Each row was made from one path, in order. Every step used is in the known rows, and no mark comes twice. Write each row's path.
Known rows
dekag-rifet-nofufo-babove: [ -1.2  16.5  -2.4   6.1  -1.9  -2.7  46.4 -37.7 -19.6 -10.6  13.5  -3.2
 -15.8  25.8 -10.0 -21.3   9.5   1.6  11.5   0.2   8.8 -19.2  13.3   6.4
  -0.7  -3.5   4.3   7.9]
rifet-zuzol-baru-nofufo-lipev: [ 25.0  25.7  22.0   6.8 -10.9  18.2  38.6   1.0   7.4  18.8   0.0   8.6
  18.1  29.9  10.4  -2.1   7.0  -0.9   0.8  -1.7  12.5 -11.7  -1.3   7.8
   6.5  -7.8  -0.3 -33.0]
zuzol-rifet-dekag-babove: [ 24.9  12.7  -0.3  -1.1  -3.2  -7.9  44.6  17.1  -6.8  -4.0  -1.6  -4.2
  10.5  56.5  -5.0 -20.6  -5.4   1.6  17.0   0.6   8.4 -29.4 -24.8  24.4
  20.0  -4.4  -6.5  22.8]
lipev-nofufo: [ -3.6  13.5   7.3  -2.2  -6.0   7.1  -3.9 -14.8   0.4   2.9 -18.2 -13.7
  -2.2  -0.5  -5.4  -6.6   3.1   4.2   9.8   2.5   9.2 -10.4   2.0  15.3
  13.5  -6.0 -10.6   8.0]
rifet-zuzol-zogef: [  9.8   6.3  12.5   6.9  -5.4   3.8  43.5 -17.9   1.8  15.6 -18.9   4.6
  -6.1  21.6  -6.5  -4.7   2.7  -4.8 -21.9  -1.3   5.1 -10.1 -22.8  -3.5
  15.5  -3.3  -5.9   6.2]
dekag-rifet-zuzol-baru-nofufo-babove-pumo: [ 23.4  32.2   2.9  -0.5   1.7  14.8  86.5 -31.7 -19.0  -6.4  -0.1  -0.6
  11.8  38.5   1.7 -10.3  -6.4   9.5  23.8  -2.2   5.3 -18.4  10.6   3.3
  -3.4  -8.0  -0.8 -30.0]
zuzol-rifet-nofufo: [ 20.4   4.9   9.6   9.9  -3.3 -10.5  43.3   4.5   1.8   0.3   1.6   3.3
  -0.2  59.1  -7.9 -15.4  11.1   0.8   7.4   2.0  11.1  -9.1 -13.8  13.6
  15.7  -2.5 -10.7  16.7]
baru-nofufo-babove-dekag: [  0.9  14.0   3.7 -11.1   4.1  17.8  14.4 -15.8  -4.3   1.5   5.6  -6.3
  -7.9  -4.5  -2.4  -8.0  -2.7  -1.4   4.1  -0.6   7.7 -15.0   8.7  23.3
   4.0 -15.5 -10.6 -15.8]
lipev-nofufo-babove: [ -2.0  17.9   2.0  -2.5  -5.2  11.0   5.4 -11.0  -8.2  -6.1  -7.5 -13.5
  -8.0  -3.9  -5.9 -12.0   3.2   3.9  14.3  -2.2  12.2 -20.8  13.0  18.2
   0.9  -6.4  -5.7   5.8]
zogef-zuzol-rifet-nofufo-lipev: [ 20.5   5.2  20.2   3.0   1.4  -3.7  53.3  28.5   5.4   0.8  10.0  14.1
  -0.1  59.5 -12.8 -14.4  23.4  -1.4 -15.4   0.9  14.3  -8.0  -5.4  19.3
  11.8   0.6  -7.6  15.9]
pumo-babove-dekag-rifet-nofufo-lipev: [  4.7  19.8  12.8 -13.5   7.7  -6.9  77.4 -25.4  -9.4  19.8  -0.5   4.2
 -10.1  16.2   5.3 -17.8  11.4  -8.5  10.6   7.7  -7.2   4.2  14.1  16.4
  16.5  -9.3  -4.0   5.2]
dekag-rifet-nofufo-babove-pumo: [  1.4  13.2  -4.3  -1.7  10.8  -2.9  81.0 -26.6 -15.5 -13.6   2.2   0.9
 -19.3  40.8  -4.9 -21.3   6.6   7.2  19.7   3.3   3.0 -12.9  16.4   1.3
   4.7  -6.4  -2.9   1.0]
dekag-babove: [  7.8  17.5   5.9  -4.0  -6.2   7.0  15.2   0.3  -7.8 -17.7  -0.4  -7.4
  -1.7  -3.3   5.5  -9.8   0.4  10.8   6.7   1.7   8.1 -27.1 -17.6   7.4
   9.9  -7.8   2.1  -0.5]
pumo-babove: [  3.6  21.8   4.8 -18.9  -4.8   6.9  23.9   6.0  -4.6  -3.5 -15.1  -9.3
   0.8 -15.0  12.4  -3.8   2.3  -2.2  11.7   1.7   0.1  -0.4 -18.4  12.7
  17.0  -9.2  -0.3  -1.1]
pumo-babove-dekag-rifet: [  2.5  22.5   4.9 -23.3   6.7  -0.3  48.9 -29.6 -16.6   5.5 -14.2 -11.0
  -0.2 -18.4   5.8 -12.4  -2.2  -4.8  15.3   5.6  -9.2   1.3  -1.6  20.2
  14.0 -11.0  -5.6   9.2]
lipev-nofufo-rifet-zuzol: [ -8.1  14.1   9.1   5.0  -3.7  13.7  32.2 -10.5  -9.1  24.4 -14.9  -5.2
   6.6  19.0  -7.3 -10.5   8.9  -9.1  11.1  -1.6  10.1 -12.3 -16.0  16.2
   1.4   0.4  -4.2  -0.6]
nofufo-rifet-dekag-babove: [ -0.5  14.0  -3.5  -1.9  -3.7   5.9  37.8  11.2 -10.4  11.6   2.5  -7.1
  -4.6  23.0  -0.5 -18.4  -1.0  -4.7  14.5  -0.7   6.6 -28.6 -29.8  18.2
   5.8  -4.5   3.5   9.4]
babove-nofufo-rifet: [ -5.7   1.5  -4.3   1.1  -2.7  13.2  45.8   7.6  -2.4   8.4  10.7  -5.4
  -9.4  -7.8   2.6  -8.4  11.0   1.4  -1.9   1.0   9.2  -6.6 -12.5  11.0
  -5.3 -10.1 -10.6   4.9]
dekag-babove-nofufo-lipev: [ 10.5  10.9   3.2  -2.3  -3.6   8.9  54.3  11.1  -0.2  -9.7  17.8   1.6
  -4.5  -3.1  10.5 -11.5   9.8  14.0  -4.8   4.3  10.6 -21.5   4.9   7.1
   5.5 -13.4  -5.6  -3.6]
zogef-zuzol: [ -4.2   8.3   9.1  -9.0  -0.8  12.1   0.6   4.2  -1.2 -12.7 -10.2  -4.2
  -0.9  -4.9  -9.0  -1.0   9.7   1.0  -9.3  -0.6   8.6  -8.4 -18.1  12.8
  13.2  -5.4  -6.0   7.2]
dekag-rifet: [  3.4  15.8   2.3  -2.9  -3.4   4.9  23.1 -24.4 -12.9  -5.2  -2.5  -7.6
  -1.3  -4.2  -2.3 -15.8   4.4   3.7  -1.5   4.0   5.7 -12.1   3.2   8.0
   3.0  -5.1   3.4   9.7]
zogef-zuzol-rifet-dekag: [ 11.2   3.3   2.2  -5.8   2.7  -2.4  30.3  20.5   0.5   1.6 -10.2  -0.9
  11.6  55.5 -19.1 -12.1   3.8  -8.0   0.3  -1.6   9.2 -10.7 -26.1  29.8
  23.6  -2.6 -14.7  31.4]
dekag-rifet-nofufo: [ -3.3  11.8   2.9   6.1  -3.2  -6.5  37.7 -40.2 -12.1  -4.0   3.3  -2.8
 -11.0  28.3  -9.2 -16.1   9.8   2.2   5.8   5.5   5.6  -8.6   1.5   3.3
  11.7  -3.2  -0.7  10.1]
babove-dekag: [ -1.6   2.9  10.8  -7.0   7.6   5.2  13.5  -8.9   6.8  12.1 -18.0  -3.1
  -2.9  -3.7   1.4  -7.8   3.4  -4.2   5.2   3.6   0.1  -5.5  -6.2  15.9
  17.5 -13.1 -16.5   7.1]
rifet-zuzol-baru-nofufo: [ 16.2  24.5  13.4   6.5 -12.2  15.0  25.4 -19.5  -0.3   8.7  -7.8  -1.3
  18.6  28.1   4.0   2.7  -1.8   1.7  12.6  -2.3  10.2 -11.6 -18.5   6.3
  12.4  -8.0  -5.4 -26.4]
nofufo-babove-pumo: [  6.7  10.6   0.2 -10.8  10.0  11.3  48.3  15.8  -0.1 -12.0 -12.1  -1.4
  -9.8   8.2   7.0 -12.6   3.4   6.2  13.8  -0.4   4.8 -13.9   5.2   6.4
   4.5 -11.0  -6.4  -6.4]
zogef-zuzol-baru-nofufo-lipev: [ 20.4  25.1  22.3  -3.2 -10.3  21.5  17.1  16.2   6.2  -0.7   8.0   1.8
   5.2   3.7   2.9   2.9   8.8   7.3 -14.5  -2.0  14.2 -11.5  -0.2  14.4
   2.2  -8.0  -1.9 -20.3]

Write each row's path
[ -5.6  17.9  -3.0  -0.8  -5.6   5.9  29.2  -4.8 -13.9  15.2  -4.4 -16.1
  -5.5  26.1  -7.3 -16.8  -3.4  -1.2  24.5   0.2   8.6 -29.4 -19.2  25.2
   8.4  -2.7  -3.4  14.9]
lipev-nofufo-rifet-dekag-babove
[  3.7   7.0  14.8   6.0  -2.4   0.3  33.3   6.3  11.0  12.1   2.8  10.6
 -12.4  31.2   3.4 -13.1  19.9  -2.9  -5.1   3.6   9.8  -6.2   5.7   5.5
  14.9  -6.2  -2.5  -1.8]
rifet-nofufo-lipev
[ 12.6  24.2  13.7  -2.9 -11.7  18.4   2.3  -6.3  -1.1 -11.2   1.4  -8.2
   6.1   2.4  -4.9   8.1  -0.1   9.4  -1.7  -2.6  12.3 -11.6 -17.0  13.1
   8.8  -8.1  -7.2 -12.7]
zogef-zuzol-baru-nofufo
[  6.7  14.6   8.0   3.2   4.9   0.5  72.0 -66.5 -21.3  20.4 -13.5  -5.9
 -11.2  18.1 -21.2 -18.3  -5.4  -4.3  -2.9  -0.6   0.8 -19.6  16.1  12.7
   1.1  -3.0 -13.3  19.1]
lipev-nofufo-babove-dekag-rifet-zuzol-zogef
[ 18.1  25.5  12.0   4.8 -14.5  20.5  23.9   6.9  -2.1  13.6   8.8  -8.4
   0.8   0.1   9.6  -1.4   0.4   3.9   5.9  -2.6  12.6 -15.1 -16.5  12.5
 -11.4  -7.1   2.5 -19.1]
zuzol-baru-nofufo-rifet
[ -0.7  22.1   6.6 -18.4   8.5   0.2  66.9 -42.1 -20.7  13.1 -20.6  -3.2
  13.7   5.6   0.9 -11.4  -0.5 -13.4  19.3   3.8 -10.0   1.9 -10.6  17.4
  19.9  -8.5  -5.8   0.6]
pumo-babove-dekag-rifet-zuzol
[  3.2  10.8  -5.5 -10.1   9.4   5.7  71.0  22.6  -5.8   7.8  -9.0  -3.8
  -7.7  37.4   4.1 -16.6  -3.4   0.5  22.6   1.7   0.7 -23.0 -26.9  14.2
  11.6  -7.8  -4.1   2.1]
nofufo-rifet-dekag-babove-pumo
[ -2.2  15.0  -5.4  -8.9   7.0   4.8  63.8   6.8  -9.3  11.7 -14.8 -12.2
  -8.4  41.3  -3.8 -15.7  -6.5   4.7  31.7   3.0   2.4 -23.7 -15.3  20.6
  13.5  -5.6 -10.7   7.8]
lipev-nofufo-rifet-dekag-babove-pumo
[  2.5  20.9  -0.7 -11.2   4.8  14.5  32.4 -43.1 -20.3  -2.3  12.7  -9.1
  -6.8  -5.8  -7.6 -16.5  -4.4   0.4   3.0   1.9   5.7 -17.4  21.7  23.4
  -4.6 -12.2  -3.1  -9.3]
baru-nofufo-babove-dekag-rifet
[ -4.9  13.9   7.5   0.5  -6.0  13.3  12.8   0.2  -5.9  14.9  -7.9 -13.3
  -7.8  -4.5  -3.8 -10.5   7.2   0.2   7.0   0.3  11.1 -12.9  -6.9  19.0
  -4.2  -2.1  -3.7   7.0]
lipev-nofufo-rifet
[ -3.2  17.9   2.3  -6.2   7.0   4.0  33.2 -47.4 -19.8   2.4  -6.1 -14.6
  -7.9  -7.7 -12.3 -20.9  -1.0   1.9  19.1   2.0   3.1 -19.3  29.1  24.9
  -2.6  -8.4 -11.2  16.0]
lipev-nofufo-babove-dekag-rifet
[ -8.4   1.0  -1.9   5.2  -0.6  13.4  65.1  -5.6  -6.3  16.3   3.5   2.7
   5.3  17.2  -1.7  -7.9  12.9  -7.0   2.2  -0.8   8.8  -5.0 -21.7   8.1
   1.6  -7.3 -11.3  -2.9]
babove-nofufo-rifet-zuzol
[ -0.9   7.0   5.8  -7.7   9.0   9.0  20.4  -6.9  -1.1   2.9  -7.7  -3.3
  -8.6  -8.3   1.2 -14.6   3.6  -5.4  11.5  -1.3   3.4 -15.6   4.8  18.3
   4.7 -13.7 -11.2   4.0]
nofufo-babove-dekag
[-13.0  -3.2 -13.8   0.6   0.0   6.9  53.1   2.7   0.5  23.9   3.7  -5.7
  -6.9  24.6  -3.3 -12.4   5.7  -8.7   9.5   0.6   6.6  -5.9 -17.3  18.0
   9.9 -10.8 -16.5  14.5]
babove-nofufo-rifet-dekag
[  3.2   9.7  -5.7 -12.9   9.3  -0.7  55.0   8.4   0.3  -5.2 -18.9  -4.0
  -3.1  40.9   2.9 -12.3  -8.0   6.3  25.4   3.8  -1.3 -20.8 -18.9  10.1
  30.0 -11.4 -11.2   3.2]
rifet-dekag-babove-pumo
[ 18.6  11.8   1.0  -7.1   0.0  -4.4  39.6  19.0 -10.3 -15.0  -0.3  -3.4
  11.8  54.1 -17.3 -15.5  -1.7   1.8   7.2  -2.0   9.4 -27.9 -33.5  28.7
  21.5  -2.0  -8.8  28.1]
zogef-zuzol-rifet-dekag-babove
[  0.7   9.8  -4.6  -0.1  -4.9  11.6  56.4   5.1 -13.0  -6.5  20.5  -7.9
  -7.6  -7.2   3.8 -10.7   6.0  10.7   3.8   1.6   9.7 -23.3 -19.9   9.8
  -6.9  -9.8  -4.2   0.9]
dekag-babove-nofufo-rifet
[  0.0  13.3  -4.4  -5.1  -3.7  -0.4  19.7  -3.0  -4.9  -2.9  -7.6  -7.3
  -0.1  26.7  -1.7 -13.2  -5.0   0.4  18.0   1.4   4.6 -26.9 -22.5  14.7
  24.1  -8.6  -3.8  10.0]
rifet-dekag-babove
[ 18.4   7.7  11.9  -5.3  -0.5   4.5  24.5  24.4  -2.9 -14.0  -4.0  -1.1
   9.8  22.9 -13.2  -9.4   9.6   2.4  -9.9  -1.3  12.1 -11.3 -20.5  22.7
   9.0  -1.6  -9.1  20.7]
zogef-zuzol-rifet
[ -9.6   9.1 -15.8 -14.9  -1.3   6.0  69.5   7.4  -7.6  21.6  -0.1 -10.0
  -5.4  13.4   4.6  -7.7   1.7 -12.5  21.2   0.5  -1.5   3.4 -25.5  22.6
  15.2 -11.8 -13.0  11.0]
pumo-babove-nofufo-rifet-dekag
[ 10.7  29.0   2.9  -2.1 -10.9  17.5  34.2   4.3 -14.2   1.6  13.2 -10.1
   3.6  28.2  -8.8  -2.3  -7.0   3.9  13.7  -4.9  11.0 -30.8 -37.3  22.4
   2.6  -4.7  -0.1  -7.5]
zogef-zuzol-baru-nofufo-rifet-dekag-babove
[ -2.3   9.7   8.6   4.1  -1.9  15.3  38.2   4.8  -6.5  20.0  -7.8   3.6
   6.8  16.6   0.3 -10.9  11.7 -12.7   1.5  -2.6   8.3 -11.1 -27.6   9.7
   0.0  -1.6   2.9  -5.2]
nofufo-rifet-zuzol
[ 10.7  10.3   7.6   2.0   7.7   1.1  80.0 -52.0 -18.7  17.0  -6.6   3.8
 -10.6  16.0 -14.1 -20.1  -1.9  -8.5 -12.2  -1.8  -1.3 -18.8   4.3   6.0
  -0.2  -5.2  -6.6  14.2]
nofufo-babove-dekag-rifet-zuzol-zogef
[ -1.3  16.7   6.2   0.8  -5.9  23.5  31.8  -4.9  -9.5  16.9   5.0   0.8
   7.7  19.1  -3.1  -5.2   6.2  -9.9  -6.1  -1.7  12.7 -10.2 -23.1  14.8
  -1.3  -3.5   3.8 -26.5]
baru-nofufo-rifet-zuzol
[ 19.2   3.5 -11.4   0.1  -1.9  -8.9  70.1   6.3  -6.0  -7.2  10.1  -5.3
   9.1  56.5  -6.0 -17.2  -4.4   6.7  17.8   2.0   8.5 -23.5 -19.6  22.8
  21.8 -10.4 -20.4  24.9]
zuzol-rifet-dekag-babove-nofufo
[ 14.4  18.3  15.9  13.3  -7.7  11.8  48.2   3.2  -2.7  23.7 -11.3   1.7
  14.2  19.7   7.5  -8.0   8.4  -7.7  17.1  -5.2   7.3 -14.9 -29.0   5.0
  -4.8  -2.3   1.1  -7.5]
nofufo-rifet-zuzol-baru
[ 19.4  26.1  -0.8  -4.4  -1.4  12.2  73.8  12.7  -5.8   9.4   0.8  -7.8
   0.3  43.4   7.9  -7.6 -13.0   9.5  30.7  -0.1   4.0 -26.3 -25.3  14.1
   6.4 -10.0  -5.3 -18.1]
zuzol-baru-nofufo-rifet-dekag-babove-pumo
[  4.8   2.5   4.5  -1.6  -1.6  10.9  44.6  13.7  10.7   6.9   8.4   4.5
  -5.1   0.6   8.4  -9.8  15.8   3.7 -12.1   3.9  10.2  -4.2  12.2   8.1
   7.7 -13.9 -12.3  -1.0]
babove-nofufo-lipev
[  0.6   6.8   0.2  -2.1  10.5  -0.5  62.7   0.2   0.7  -9.8  -4.7   3.5
 -19.8  41.2  -1.4 -12.1   8.7   4.7  20.6   1.0   4.8 -10.9   3.2   1.6
  13.6  -9.5 -10.9  -4.5]
rifet-nofufo-babove-pumo
[ 14.1  28.7   7.9  -8.2   1.5  15.8  37.1 -39.5 -21.3 -10.8  11.3  -9.8
   0.5  -4.8 -12.2  -7.5  -4.4   6.3   7.8  -3.2   5.8 -20.1  10.6  22.6
  -7.2 -10.3  -7.6  -5.1]
zogef-zuzol-baru-nofufo-babove-dekag-rifet
[ 18.0   4.2   0.0   0.0  -0.7  -6.2  33.8  17.5   4.1  11.9 -11.9  -1.2
  10.5  57.4  -5.9 -17.7   0.4  -7.6  11.1   0.2   8.3 -12.4 -17.1  25.7
  21.7  -5.1 -12.1  25.9]
zuzol-rifet-dekag
[ -6.3  12.2  -4.7  -4.4  -4.8  16.2  20.0   2.6  -3.0  24.5   5.0  -7.7
  -4.6  27.3  -4.9  -9.1  -1.3 -11.2   1.9  -0.4  10.7 -10.9 -18.8  24.2
   7.9  -7.1  -2.2  -8.5]
baru-nofufo-rifet-dekag
[  2.9   5.9  -6.1  -2.7  -1.5   2.8  61.0   7.9   3.4   5.4  11.3   1.6
  -2.6  30.2   5.6 -15.0   4.4   3.6   6.8   3.4   7.0 -20.9   0.0  14.6
  19.8 -13.9 -11.8   6.1]
rifet-dekag-babove-nofufo-lipev
[  7.2  15.1   2.4 -17.1  -2.9   9.6  62.3  17.3   2.7   4.4   4.4  -0.5
  -2.4 -12.5  18.3  -4.7  11.9   1.1   0.0   3.7   2.4   5.2   3.9  12.8
  12.9 -14.8  -8.8  -5.3]
pumo-babove-nofufo-lipev
[  4.5  14.2  11.1   6.8  -2.2  -3.2  52.6 -19.9  -4.6   8.3  10.6   7.4
 -12.1  29.8  -1.4 -21.3  18.1   0.7  -6.8   6.0   8.0  -8.9  18.6   4.7
   5.8  -3.0   4.9   4.4]
dekag-rifet-nofufo-lipev
[ -2.8   9.5   2.0   5.7  -2.4   1.2  27.5 -12.5  -4.5  -7.2   6.2  -0.2
 -16.9  27.9  -5.4 -13.8  11.3  -1.5  13.1  -1.9  10.6 -16.3  -0.1   6.5
   7.4  -6.2  -2.8   1.4]
rifet-nofufo-babove
